What can hang from each mark:
voputu: rigit
tagug: roru
rigit: voputu
vusufar: favad
kegilo: bufevan
nesen: mimibun vuramet
mimibun: gova nesen
larel: favad
vuramet: nesen zeda
zeda: bufevan larel tagug
gova: rigit
duru: bufevan

Each row was made from one small tree. The marks that hang from a mark follow it in brackets, in alphabetical order. Every link used is in the known rows. Write each row's tree.
Known rows:
zeda{bufevan}: [-2.63 -1.06 -1.71 -0.91 -0.36 -1.46  0.21  0.01 -0.29  0.52  2.57 -0.04
  0.75 -0.19  1.06  0.74 -0.24 -1.88  1.02  1.99  2.25 -1.42 -1.80]
vusufar{favad}: [-1.53  5.04 -4.47 -1.05 -4.39 -0.53 -0.18 -0.80  0.87  2.93  2.15 -0.75
 -0.74 -1.06  0.23 -1.04 -0.13 -6.06 -0.82 -0.52 -0.77 -1.60 -0.57]
kegilo{bufevan}: [-2.33 -1.32 -2.68 -1.04 -3.48  4.37 -0.37  0.10 -0.77 -0.10 -0.26 -0.48
 -0.35 -1.51  0.43 -0.08  0.90 -4.23 -0.73 -0.44  2.61 -2.29 -2.74]
nesen{mimibun{gova} vuramet}: [-1.38 -0.57 -0.34 -0.13 -6.05 -2.83 -0.33  1.98  0.76 -1.35  1.59 -1.14
 -1.61 -4.43 -2.47 -2.57  1.52  2.35 -2.94 -1.85  1.19 -0.90  2.23]
nesen{vuramet{zeda{bufevan larel tagug}}}: [-2.18 -4.17  1.04 -0.51  3.18  0.96  0.00  0.14 -1.10 -0.14  4.94  0.64
  1.53  1.99  0.39  3.15 -0.18  4.13 -0.13 -1.00  2.47 -0.26 -2.13]
vuramet{nesen{mimibun{gova}} zeda{tagug{roru}}}: [ 1.09 -1.74 -1.28  0.68  2.34  2.73 -0.34 -0.21  2.35 -1.21 -5.01  0.33
 -1.21  2.46  0.97  1.59 -0.21  0.67  2.68  2.03 -2.05  1.75  2.76]
mimibun{nesen{vuramet}}: [-3.00  0.87 -1.86  0.23 -3.69  2.22  0.19  1.29  0.16  1.07 -0.07 -2.06
 -0.33 -0.59 -1.45 -2.29  0.80 -1.29 -0.69 -0.84  1.27 -1.96  1.11]
rigit{voputu}: [ 2.32  0.23 -2.05  0.21 -4.60  1.87  0.30 -0.02 -1.62  0.53  1.49 -2.06
  1.30 -1.93  0.19 -2.61 -0.06 -4.38 -0.68  2.40  2.88 -2.03 -0.82]
vuramet{nesen{mimibun} zeda{tagug}}: [-0.98  0.06 -1.31  0.41  3.32  3.31 -0.12 -0.16  1.87  0.47 -4.42  0.15
 -1.15  2.23  1.84  4.38 -1.70 -0.51  0.57  1.47 -0.25  2.14  0.55]
zeda{larel{favad} tagug}: [ 2.48  2.69  0.56  0.80  1.60  1.13 -0.63 -0.39 -1.94  1.63 -2.15 -0.33
 -0.25  0.88 -0.02  1.14 -1.37 -2.20  0.80 -1.98  1.16 -0.85 -2.12]
vuramet{nesen{mimibun{gova{rigit}}} zeda}: [-0.28  4.36 -0.51 -0.26 -0.45  0.29  0.25 -0.56  2.31 -0.28 -2.84  0.61
 -1.05 -0.21  1.10  0.74 -0.17 -1.01 -0.58  1.57 -3.24  2.59  1.26]
vuramet{nesen{mimibun{gova}} zeda{bufevan larel{favad}}}: [-0.34  5.53  4.02 -0.02  5.16 -1.77 -0.17 -0.67 -0.02  0.65 -1.43  1.63
 -2.38 -0.35  1.38  1.72 -1.55  1.24  1.00 -1.25 -2.44  1.97 -0.43]
duru{bufevan}: [-1.95  0.07 -2.69 -1.37 -2.53  1.09 -0.08 -0.51 -0.56  0.26  3.36 -1.98
  0.99  0.31  1.59  1.26  0.90 -4.33  1.18  1.49  1.99 -1.73 -0.19]
vuramet{nesen zeda{bufevan larel{favad} tagug{roru}}}: [-0.72  0.21  1.96  0.36  7.01  5.04 -0.30 -1.69 -0.97  0.83 -0.97  1.35
  0.41  5.47  2.76  4.06 -1.50 -1.67  3.83  0.54 -1.10  0.81 -2.53]
zeda{bufevan larel{favad} tagug{roru}}: [ 0.18 -5.12  1.89  0.77  3.74 -0.12 -0.65 -0.77 -2.01 -0.18 -0.50  0.93
  1.29  3.12  0.25  0.66 -0.54 -2.38  3.83 -0.30  1.52 -1.29 -3.02]
voputu{rigit}: [ 3.94 -1.11 -4.54 -0.27 -5.28 -0.20 -0.43  0.03 -0.94  0.42 -0.69 -1.32
  0.08 -0.71  1.56 -0.58  1.54 -4.83 -0.56 -0.45  2.96 -2.84 -2.33]
mimibun{gova{rigit{voputu}} nesen{vuramet}}: [ 1.37 -1.55 -1.87  0.33 -5.44 -0.61  0.90  0.93 -0.06 -0.13  0.20 -1.31
  1.88 -1.23 -3.32 -6.01  1.83 -1.00 -2.09  0.43 -1.26 -2.10  3.51]
zeda{bufevan larel{favad} tagug}: [ 0.21 -1.60  1.42  0.25  4.89 -1.54 -0.35 -0.43 -1.98  1.28 -0.27  1.08
  0.71  1.90  0.22  2.24 -1.69 -0.76  1.65 -1.13  1.59 -1.06 -2.67]
nesen{mimibun{gova} vuramet{zeda{bufevan tagug{roru}}}}: [-1.09 -9.18  0.13  0.07  0.95 -2.18 -0.04  1.26  1.53 -3.06  1.12  0.82
  0.21  0.93 -1.41  0.40  0.84  4.59 -0.21  0.14  0.79 -0.23  2.32]
gova{rigit{voputu}}: [ 1.40 -1.11 -2.04  0.01 -5.74  0.76  0.62 -0.72 -1.05 -0.02  1.58 -1.12
  3.07 -0.91 -0.11 -2.93  0.60 -6.43 -1.56  2.88  1.28 -1.01 -1.87]
zeda{larel{favad} tagug{roru}}: [ 2.29 -0.82  1.05  1.35  0.42  2.52 -0.93 -0.70 -1.92  0.06 -2.21 -0.47
  0.32  2.09  0.06 -0.54 -0.22 -3.72  2.93 -1.15  1.07 -1.10 -2.53]
zeda{bufevan larel{favad}}: [-0.85  2.98  2.63 -0.18  1.59 -1.98 -0.25 -0.60 -2.47  1.33  2.06  0.43
 -0.14 -0.62  0.68  0.18 -0.99 -2.55  1.04 -1.34  1.44 -1.17 -3.74]

Which tree is each row?
[-0.81  0.08  1.25 -0.20  2.52 -2.34  0.44  0.76  0.08  0.26  1.35  0.26
 -0.35  0.00 -1.37 -2.12  0.63  5.26  1.34 -1.37 -0.98 -0.73  2.11]
mimibun{gova nesen{vuramet{zeda{bufevan larel}}}}
[ 0.39  3.66  1.89  0.12  2.76 -1.38  0.46  0.65 -0.63  0.86  0.07  0.20
 -1.15  0.32 -1.52 -1.97 -0.13  2.95 -0.22 -2.82 -1.91 -1.33  2.00]
mimibun{gova nesen{vuramet{zeda{bufevan larel{favad}}}}}
[ 1.35  0.95  1.46  0.54  4.93 -0.19 -0.54 -0.34  1.12  0.26 -3.93  1.01
 -1.59  0.69  0.85  2.43 -0.99  4.07  2.29 -0.16 -1.73  2.84  1.45]
vuramet{nesen{mimibun{gova}} zeda{larel tagug}}
[ 1.71  2.15 -0.15  0.15 -1.14  0.69  0.54 -0.66  1.27 -0.46 -2.17  0.13
  0.03 -0.65  0.68 -0.67 -0.16 -1.77 -1.18  2.45 -2.37  2.02  1.36]
vuramet{nesen{mimibun{gova{rigit{voputu}}}} zeda}
[-1.36 -6.12  0.66 -0.13  4.64 -2.69 -0.35 -0.30 -1.15  0.52  1.17  1.13
  1.72  1.51  0.46  2.14 -0.66  2.18  3.52  0.62  2.68 -0.36 -2.28]
zeda{bufevan larel tagug}
[-1.31  2.99  1.40 -0.37 -2.21  2.70 -0.15  0.05 -1.45  0.13  5.22 -0.96
  0.15 -0.90  0.61  0.45  0.69  1.68 -1.25 -1.89  1.92 -0.17 -2.74]
nesen{vuramet{zeda{larel}}}
[-0.83 -2.39 -0.92 -0.29  6.50 -1.01  0.22  0.06  2.28 -0.02 -3.08  1.74
 -0.89  2.31  1.14  4.19 -1.49  3.38  1.48  2.08 -1.63  1.73  2.60]
vuramet{nesen{mimibun{gova}} zeda{bufevan tagug}}
[ 3.88  0.90 -2.63 -0.23 -5.38 -1.86  0.61 -0.32 -0.43 -0.41  0.87 -0.70
  2.04 -2.02 -1.16 -4.34  1.12 -2.79 -1.29  2.59 -0.81 -1.28  1.34]
mimibun{gova{rigit{voputu}}}
[-1.02 -0.66  1.85 -0.22  3.50  2.08  0.03  0.02 -1.79  0.53  3.75  0.59
  0.81  2.33  0.28  3.20 -1.07  1.75 -1.72 -2.39  1.58 -0.90 -2.39]
nesen{vuramet{zeda{bufevan larel{favad} tagug}}}
[ 3.27 -3.67 -2.39  0.55 -0.57  0.83  1.15  0.54  0.66 -0.33 -1.74 -0.44
  2.43  1.98 -2.75 -3.22  0.65  1.02 -1.84  1.02 -1.85 -1.13  4.16]
mimibun{gova{rigit{voputu}} nesen{vuramet{zeda{tagug}}}}
[ 0.21  5.50 -0.66 -0.16  0.49  0.89 -0.01 -0.05  1.93  0.25 -2.78 -0.06
 -2.46 -0.86  1.38  1.10 -0.56  0.57  0.14  1.02 -2.21  1.89  1.90]
vuramet{nesen{mimibun{gova}} zeda}
[-0.15  0.55  2.90  0.06 -2.20 -2.98 -0.37  1.01  0.11 -1.51  2.38 -0.15
 -1.55 -3.58 -1.34 -1.53  1.02  5.07 -1.51 -2.80  0.55  0.96  0.46]
nesen{mimibun{gova} vuramet{zeda{larel}}}
[-0.46 -0.41 -2.40 -0.33 -0.81  4.55  0.16  0.62 -0.03  0.08  2.63 -0.95
  0.71  1.79  0.28  2.74 -0.14  1.16 -2.29 -0.32  1.82 -0.98 -0.15]
nesen{vuramet{zeda{tagug}}}
[ 0.43 -4.53  1.95  0.32 -0.40 -3.48 -0.16  0.51  0.81 -2.10  0.63  1.02
  0.66 -0.76 -2.03 -0.29  0.95  4.70 -1.86 -1.97 -0.39  1.74  0.59]
nesen{mimibun{gova{rigit}} vuramet{zeda{larel tagug}}}
[-1.59  2.94 -1.08 -0.18 -3.37 -1.08 -0.13  0.04  1.81 -0.03 -2.48  0.06
 -0.99 -1.90 -0.17 -0.99  0.69 -2.07 -0.40  1.24 -2.33  1.45  1.48]
vuramet{nesen{mimibun{gova{rigit}}}}
[ 1.78  1.89  2.93  0.47  0.29 -0.78  0.06 -1.12  0.04 -0.32 -1.19  0.69
  0.21 -1.44  0.66 -1.32  0.06  0.31  0.52  1.00 -2.11  2.92 -0.33]
vuramet{nesen{mimibun{gova{rigit{voputu}}}} zeda{larel}}
[ 0.44  0.78 -0.71  0.22 -4.09 -0.53  0.13 -0.06  0.87 -0.23 -1.93 -0.39
  0.14 -2.38 -0.60 -2.43  0.62 -2.81 -1.02  2.17 -1.43  0.86  1.68]
vuramet{nesen{mimibun{gova{rigit{voputu}}}}}
[-0.30 -1.74  0.52 -0.37  1.84 -1.64  0.82 -0.73  1.22 -0.65 -0.47  1.41
  0.90  0.26  0.97  0.35 -0.48 -0.39 -0.36  3.27 -1.93  1.77  0.94]
vuramet{nesen{mimibun{gova{rigit{voputu}}}} zeda{bufevan}}
[-2.53 -0.90  3.32  0.30 -2.30 -0.83 -0.42  0.68 -0.42 -1.11  2.89 -0.56
 -0.88 -2.67 -0.31 -0.05  0.47  2.29 -1.70 -2.54  2.56  1.20 -2.32]
nesen{mimibun vuramet{zeda{larel}}}
[-1.94 -2.55  0.80 -0.66 -0.76 -3.65  0.26  1.36  1.15 -1.77  3.10  0.45
 -0.88 -2.07 -1.08 -0.03  0.55  4.43 -2.37 -0.75  0.68 -0.09  1.73]
nesen{mimibun{gova} vuramet{zeda{bufevan}}}
[ 2.93  3.42  0.42  0.85  2.81  0.88  0.18  0.86 -0.27  1.15 -2.92 -0.39
 -1.25  1.41 -2.11 -1.44 -0.38  3.09 -0.42 -3.29 -2.10 -1.13  3.11]
mimibun{gova nesen{vuramet{zeda{larel{favad} tagug}}}}
[-0.18  4.05  2.60  0.04  1.03 -1.18 -0.18 -1.02  1.06 -0.26 -1.75  1.14
 -0.93 -0.91  1.07  0.14  0.12  1.05  1.12  0.09 -2.94  3.53 -0.53]
vuramet{nesen{mimibun{gova{rigit}}} zeda{larel}}
